Each row was made from one small tree. The marks that hang from a mark follow it in brackets, in alphabetical order. Every link used is in the known rows. Write each row's tree.
Known rows
T{L{X}}: [ -3  26   3 -19   5  18  -3  11  27  14   7  -6  -2   3  14  -3   2  23
  10  11  10  22 -12   7 -16  -6   1   4   2 -10   0  22   2  -9 -14  -5
  -1  -3   2]
D{U{Z{X}}}: [  1   1  -1   9   8  10 -17   5 -16   4  25 -20  18  -7  24 -14   0  21
  24  15  17  37 -26 -25 -15 -14  -2   8   9  -6  -9 -11 -18   6  31 -16
   1  -4   7]
M{R}: [ -4  20 -21  16  -7   3   0  13  12   7   8   1   4   2   6   7 -13   5
   0  -7   4  10   2 -12 -19 -22   0   3  14   7   0   8 -17   2  15  -2
   4  -6  14]
D{U{Z{X{L{T}}}}}: [  0  -6   4   6  10   7 -19   4 -16   6  19 -13  21  -7  20 -15  -1  22
  25  14  11  36 -25 -28 -12  -7   2  15   4  -6  -4 -11 -22   4  34 -15
  -4  -7   3]
M{R{V{X}}}: [ -4  27 -24  -1  -5 -12   7   5  18   1  15  -5   6  -2  14  11 -14  13
  -8  -7   2 -13  -8   3 -19 -27  -1  -2  10  10   2   8 -18  17   7   6
  12   1  12]
R{V{X}}: [ -6  28 -14 -24   8 -15  -3   2   2   1  15 -21   0  -2  15   1  -8  21
  -8  10   5 -21 -20   8 -10 -16  -3  -1  10   0  -1   5 -12  17  -2   9
   9  -1   8]
U{Z{X{L}}}: [-15   3  11  16  13   7 -18   0  13  12   6 -12   6   5  10 -10   8  10
  26  15  17  37 -30 -20  -4 -10  10  28  12  -7  -3 -10 -40   8  27   5
 -17  -2  21]
V{R{D M} X}: [  1  37  -4  -9  -1 -13  13  -3  -7   0  12 -18 -17 -12  15  -7   6  14
   0  18  -3 -17  -1   8  -6  -2  -7  -6 -10   6 -17  -8  14  17  -6 -15
   3  -7   5]
V{R X{L{T} Z}}: [ -5  23   1  -4 -11 -19  -8   1   4  -1  15  13  -8 -12  -5 -12   8  20
   1   9  -4  -9   4   2  -6   2   5   3 -29  -1  -2  -8 -12  15  22  -1
   0  -5  -2]
V{R{M} X}: [ -5  47   2 -11  -8 -20  -3   1   1   3   9  -6 -13  -8  11 -10   1  19
   2  14   1 -18  -4  -4 -12   1  -6 -13 -14   4 -13 -10  13  16   1 -21
   4   3   7]
X{L}: [  1  20 -12   0   8  -1 -13   5  -3  16  -5   7  -6   9  -5  -8  -2  24
   0   4  -1   4 -13  -5  -6  -6  11   9   2  -2   2  -3 -34  -3   7   7
 -18 -15  13]
X{L{T} Z}: [-10  -1 -11   6   6   4  -9   3  -9   9 -13  11  14  -3  -9  -8  -3  10
   7  -1   5  16  -2 -11   2   4  20  12  -9 -11  16  10 -34   7  23  14
  -8 -13  -2]
D{U}: [ 10  13 -16  -1   4   8 -13  10 -30   4  21 -13  10  -7  18 -11  -9  25
   9  11   8  15 -11 -16 -18 -12  -6  -6   8  -3  -8  -3  -5  -1  19 -19
   7 -11   1]
V{X}: [ -7  36  -3  -5   1  -6 -10   3  -4   6  16 -12  -3  -1   8 -11  -4  17
   0  13   0  -5  -2  10 -12   0  -9  -6   5  -1 -15  -4  -7   9  18  -7
   2  -5   8]
V{R{D{U{Z}}}}: [  9   6 -11   2  -1  -1   1  10 -10  -8  30 -18 -15 -14  14  -2  11  14
  10  20   2  16  -7 -16  -7 -19  -5  16   0   2 -10  -6  -5   0   7 -11
   4 -19   8]
L{M{R{D}} T}: [-15  -3  10  11   3   1   7  16  -3   8   6   3  15   1   0  -4 -21  -1
  12   0   4   2   4 -35   0   5   4  26  -1   6   9  13 -10  -6  -7  -5
 -15  -9 -12]
R{D}: [  1   7 -17   2  15  15   8   8 -18   3  11 -32  -8  -2  13  -2   0   5
   1  15  -1  14  -2   1  -3 -11  -2  18  20   0  -7  10 -13  -1  -3   4
  -3 -26   7]
R{D M}: [ -1  16 -16  -1  20  13  19  -4 -24  10 -16 -33   0  -4  20  -1  -6   5
   4  12   2   5  -8  -4   2  -3   4  -1  18   0  -5  10   2  11 -18  -5
  -6 -14   7]
T{L}: [ -2  33  -7 -22   5  16  -4   8  13  11  -1 -15  -5   4  18  -3   2  21
   1   7   9  20 -14  -3 -18  -4  -2   2  10 -10  -2  18  -1  -4   3  -2
  -1 -10  12]
Z{X{L{M T}}}: [-16   9  25   3  16   9 -23  19  -2  17  -3  -7  12  15   9 -19  -9  17
  16   1  20  17 -22 -32  -7   7  10  36  -8   1   9   5 -25   6  -2  -1
 -25  -7  -7]
V{R{M}}: [ -3  31  -4  -5  -3  -9  -8  10  -2   4  -2  -7 -12  -5   7  -2  -1  15
   7   9  10   0  -8 -29  -9  -7   3   0  -4   1  -1   0   9   7  -7 -19
   0  -4  12]
Z{X{L{M{R} T}}}: [-16   8  20   9  11   9 -18  19   4  17  -3  -3  15  14   9 -16 -12  16
  14  -5  18  16 -19 -29  -9   2  11  35  -8   5  11   6 -27   8   0  -1
 -25  -5  -6]
R{D{U{Z{X}}} V}: [  6 -10 -20 -12  22   5  12   0 -21  -6  25 -46   7 -12  33   2   1  17
   7  17   9  12 -31   2  -5 -28   1  20  19   1  -1   4 -21  16  -5  12
   8 -14   2]
Z{X{L}}: [-10  17   9   4  15  13 -24  16  -1  15  -2 -16   5  14  12 -15  -3  19
   8   1  18  22 -23 -17 -13  -5   8  27   1   0   6   4 -29  11   5   2
 -18 -11   3]
X{L{M{R} T} Z}: [-13   0  -5  21   0   1   1   2  -3  13 -10  29  20   0 -14 -10 -13  10
   9  -7   8   3  -1 -16   4   0  24   8 -17  -4  20   8 -35   7   9  16
 -17  -1  -6]
X{L{M T} Z}: [-15   0   0  13   7   3  -6   2 -14  13 -10  22  17   1 -14 -16 -10  12
  11   2  11   4  -5 -16   8   7  23  11 -16 -10  18   6 -32   5   6  15
 -20  -4  -8]

Which tree is each row?
[ -9  24   8  -5   3  20   3   5  21  18   7   5   6   3   7 -11  -4  22
  16  12  22  14 -12   5  -7  -5  10  -3  -9 -14   7  24   2  -6 -26   3
  -9  10  -6]  T{L{M X{Z}}}
[ -8  37 -13 -26  15 -19   7 -12  -4  13 -17 -13   5  -2  17   0 -13  28
  -5   4   3 -35 -29   9  -3  -5   8 -17   4   2   3  -1 -10  27 -19   4
  -1   9  10]  R{M V{X{L}}}
[  0  15 -20 -20  17  -6  18  -1 -10  -4  20 -40  -6  -8  22   3  -3  15
 -11  16  -3 -18 -15  25  -2 -19  -3  10  16   3  -6   9 -14  19 -13  17
   8 -16   3]  R{D V{X}}
[ -1  34  -7   1 -12 -17  -6  -3   3   0  18  12 -13  -8  -3 -12  10  22
  -3  10   1 -13   0  12  -9  -7   4  -6 -26  -2  -6 -11 -14  17  18   3
   0  -2   5]  V{R X{L Z}}
[-13   7   4  38  -7   8   6   8  18  15  19  27  17   1  -9  -7 -21   9
  23   5  24   1   2  -1   0 -17  16  -2 -15  -1  13  14 -11   0 -29   2
 -10  20 -12]  L{M{R} X{Z}}
[-23 -12  29  14   3   6  -9  16   6  13  12  18  22  -3 -12 -16 -20   5
  32  14  18  10   4 -22  10  11  15  21 -20  -9  19  19  -2  -7 -23  -7
 -13   9 -26]  L{M T X{Z}}
[  3   1  -2  10   9   9 -17   1 -15   8  22 -12  16  -5  20 -15   1  24
  23  14  12  35 -28 -21 -13 -13   2   8   5  -5  -7 -14 -24   5  31 -12
  -4  -4   7]  D{U{Z{X{L}}}}
[-10  13   9  18  -1  -4   3  11  26  17  21  18   9   5  -3  -3 -23  18
  17   5  18 -14 -10  -4  -3 -21  12   7  -8   7  12  13 -12  -3 -43   1
 -12  17  -8]  L{M{R{V}} X}
[-10  28   8   1   0 -14  -5   0   1  15  10  14   5   3  -4 -15 -11  21
   2   4  -8 -18  -3   3  -6   9   2   2 -12   4  -6  -9 -22   5  14   0
 -17  -2  -2]  V{X{L{M{R} T}}}
[ -9  15 -11  22   6   5  -4  -4 -13  17  -6  22   8   4 -13 -15  -8  17
   5   3  17  -1  -9  -1   5  -6  24  -4 -12  -9  13   2 -33   7  -1  22
 -20   2   2]  X{L{M} Z}
[ -8  26   0   4  -3  18   9   6  29  17   8  14   9   4   7  -5  -8  20
  15   4  20  12  -8   8 -12 -11  11  -4  -9  -8   8  25   0  -4 -23   4
  -7  12  -5]  T{L{M{R} X{Z}}}
[ -4  23  -4 -12   3  21   0   9  25  12   5  -4   3  -1  12  -4   3  19
  10   9  15  26  -8  11 -14  -8   6  -1  -3 -15   5  27   0  -4 -10   0
   4   0   1]  T{L{X{Z}}}
[-18   4  16  21  13   6 -18  -1  12  13   7  -7   9   7   7 -14   5  11
  28  15  20  33 -32 -23  -1  -7  12  27   8  -6  -2 -10 -39   7  17   6
 -22   3  18]  U{Z{X{L{M}}}}
[-21 -12  22  25  -7   4  -1  17  18  12  13  28  27  -4 -12  -7 -24   2
  30   2  16   9   9 -20   3   1  17  18 -21  -1  21  20  -6  -4 -18  -7
  -9  13 -25]  L{M{R} T X{Z}}
[-18   5  14  10  -2  -4  -4  17   3  10   4  14  18   3  -3  -7 -24   2
  15  -2   8  -1   1 -42  -3   7   5  23  -4   4  11  11  -9  -6  -1 -10
 -15  -3 -10]  L{M{R} T}
[ -7  29  13 -11   5  15  -1   9  23  19  10   4   0   8   9 -10  -6  27
  16  12  17  10 -15   0 -10  -2   5   2  -5  -9   3  20   3 -12 -30  -3
 -13   6  -3]  T{L{M X}}
[-18  -5  16  13  14   7 -20   3  14  10   6 -11  11   4   9 -11   6   7
  28  13  14  40 -29 -28  -3  -3  10  33   9  -7   0  -7 -37   7  29   2
 -17  -4  16]  U{Z{X{L{T}}}}
[ -5  21 -26 -18  20  -4  32 -16 -21   2  -8 -40   7 -13  28   4  -7  12
  -5  13   5 -24 -18  25   5 -11   7 -13  12   0   1  12  -3  35 -26  14
   9  -1   0]  R{D M V{X{Z}}}
[  8  20 -26 -26  21  -6  29 -13 -33   3   4 -42  10 -16  36   0 -10  26
  -4  14  -2 -24 -24  18  -3 -14  -2 -17  10   5  -7   1   4  30 -22  -2
  11  -4  -3]  R{D{U} M V{X}}
[-10   8  12   0   9  -5 -13   8  -6  19  -7  17   5  10 -11 -14 -12  20
   8   3  -1  -5 -12 -26   3  11  13  22  -8  -2   8  -1 -30  -7  -2   3
 -29 -10  -2]  X{L{M T}}
[-16 -16  15   3   3  10 -12  20  12   5   9   3  19  -9  -3  -8 -10   2
  26  11   9  28   8 -15   1   5  10  22 -10 -10  16  24  -6  -3   1 -11
   6  -5 -18]  L{T X{Z}}
[  2  16 -28   1   2  -5  22   4   9  -2  20 -17   1  -7  18  13 -10   9
 -11  -3  -3 -12  -4  16 -13 -30  -2   6  14  11  -1  10 -19  16  -3  12
  11 -10   7]  M{R{D V{X}}}
[  9  34  -8 -10  -2 -12  12  -2 -18  -2  20 -20 -11 -17  21 -10   5  21
   2  19  -4 -16  -3   7 -10  -4  -9 -11 -13   7 -18 -11  16  17   0 -21
   6  -6  -2]  V{R{D{U} M} X}
[-15   9  14  27   2  10  -4   7   6  17  17  17  11   2  -8 -16 -16  13
  26  17  26   3  -3  -1   4  -7  17   1 -13  -8  11  12  -7  -3 -33   1
 -13  16 -13]  L{M X{Z}}
[ -2  25 -20 -25  23  -6  29 -13 -17   5  -6 -42   1  -9  28   4  -9  15
  -7  13   0 -27 -21  20   2 -10   2  -7  14   4  -3   8  -1  29 -30   8
   5  -3   3]  R{D M V{X}}
[ -7  14 -20  23   1  -1   5  -5  -2  13  -5  25  13   3 -10  -7 -12  18
   2  -5  15  -9 -11   2   1 -17  26  -5 -11  -4  18   5 -38  14  -3  27
 -14   7   5]  X{L{M{R{V}}} Z}
[  6  -7 -11   9  16  18   5   3 -25   0  24 -36   6  -9  25  -8   4  11
  15  21   6  32 -15  -4  -6 -16  -3  19  17  -2 -11  -2 -16   4  13  -3
  -1 -20   3]  R{D{U{Z{X}}}}
[-11  18  11  15  11  10 -17  14   3  18  -1  -3   8  16   9 -15  -8  19
  11  -3  23  13 -22 -20 -12  -7  12  25  -5   5   8   3 -29  10  -5   4
 -25  -2   1]  Z{X{L{M{R}}}}
[ 10   8 -28  16  -1  10  15   9  -7   1  18 -12   5  -7  16   7  -9   8
  -1  -3  -3  14   3  -1 -17 -27  -3   4  14  10  -5   7 -15   3  12  -2
   7 -16   4]  M{R{D{U}}}
[-12  18  15  10  17  11 -23  15  -3  19  -1  -9   7  17   9 -19  -8  21
  13   2  24  13 -25 -20  -8  -2  10  27  -4   2   6   1 -27   9  -8   3
 -26  -4  -1]  Z{X{L{M}}}
[ -7  15 -17  31  -1   4   3  -4  -5  15  -6  27  12   4 -13 -10 -10  16
   4  -4  15  -2  -5   0   0 -13  24  -5 -13  -5  14   2 -38  10   2  22
 -17   6   4]  X{L{M{R}} Z}
[  1  16 -16 -17  19 -11  20  -6 -10   4  17 -27  -7  -3  13   0  -3  22
 -11  13  -6 -29 -19  27   2 -17   4  10   6   5  -3   4 -24  17 -23  26
  -6 -12   0]  R{D V{X{L{M}}}}
[ -1  32 -12   1  -3  -8  17  -8 -11  -4  10 -16  -8 -18  13  -7   7  10
   1  17   4 -11   3  14  -3  -6   1 -12 -14   1 -10  -3  11  25   0  -6
   9  -3   2]  V{R{D M} X{Z}}
[ -3  34  -3   7   2 -10   5  -6  -3  14  15   6  -3   5   0 -13  -6  22
  -3   7  -6 -20  -4  20  -6  -2   1  -3  -7   6 -11 -11 -25   8   4   8
 -16  -3   3]  V{X{L{M{R{D}}}}}
[  1   2   4  14   9   8 -16   0 -19  10  22  -7  18  -3  18 -19  -3  25
  26  16  17  29 -29 -24 -10 -12   3   8   1  -4  -7 -16 -24   5  23 -10
 -10   0   4]  D{U{Z{X{L{M}}}}}
[-17  -7  29  17  -4  -1  -4  22  23  15  16  25  19   2  -9  -7 -26   7
  29   2   7   2   5 -27   0   3  10  26 -16   6  15  16  -5 -13 -24 -16
 -15   7 -22]  L{M{R} T X}
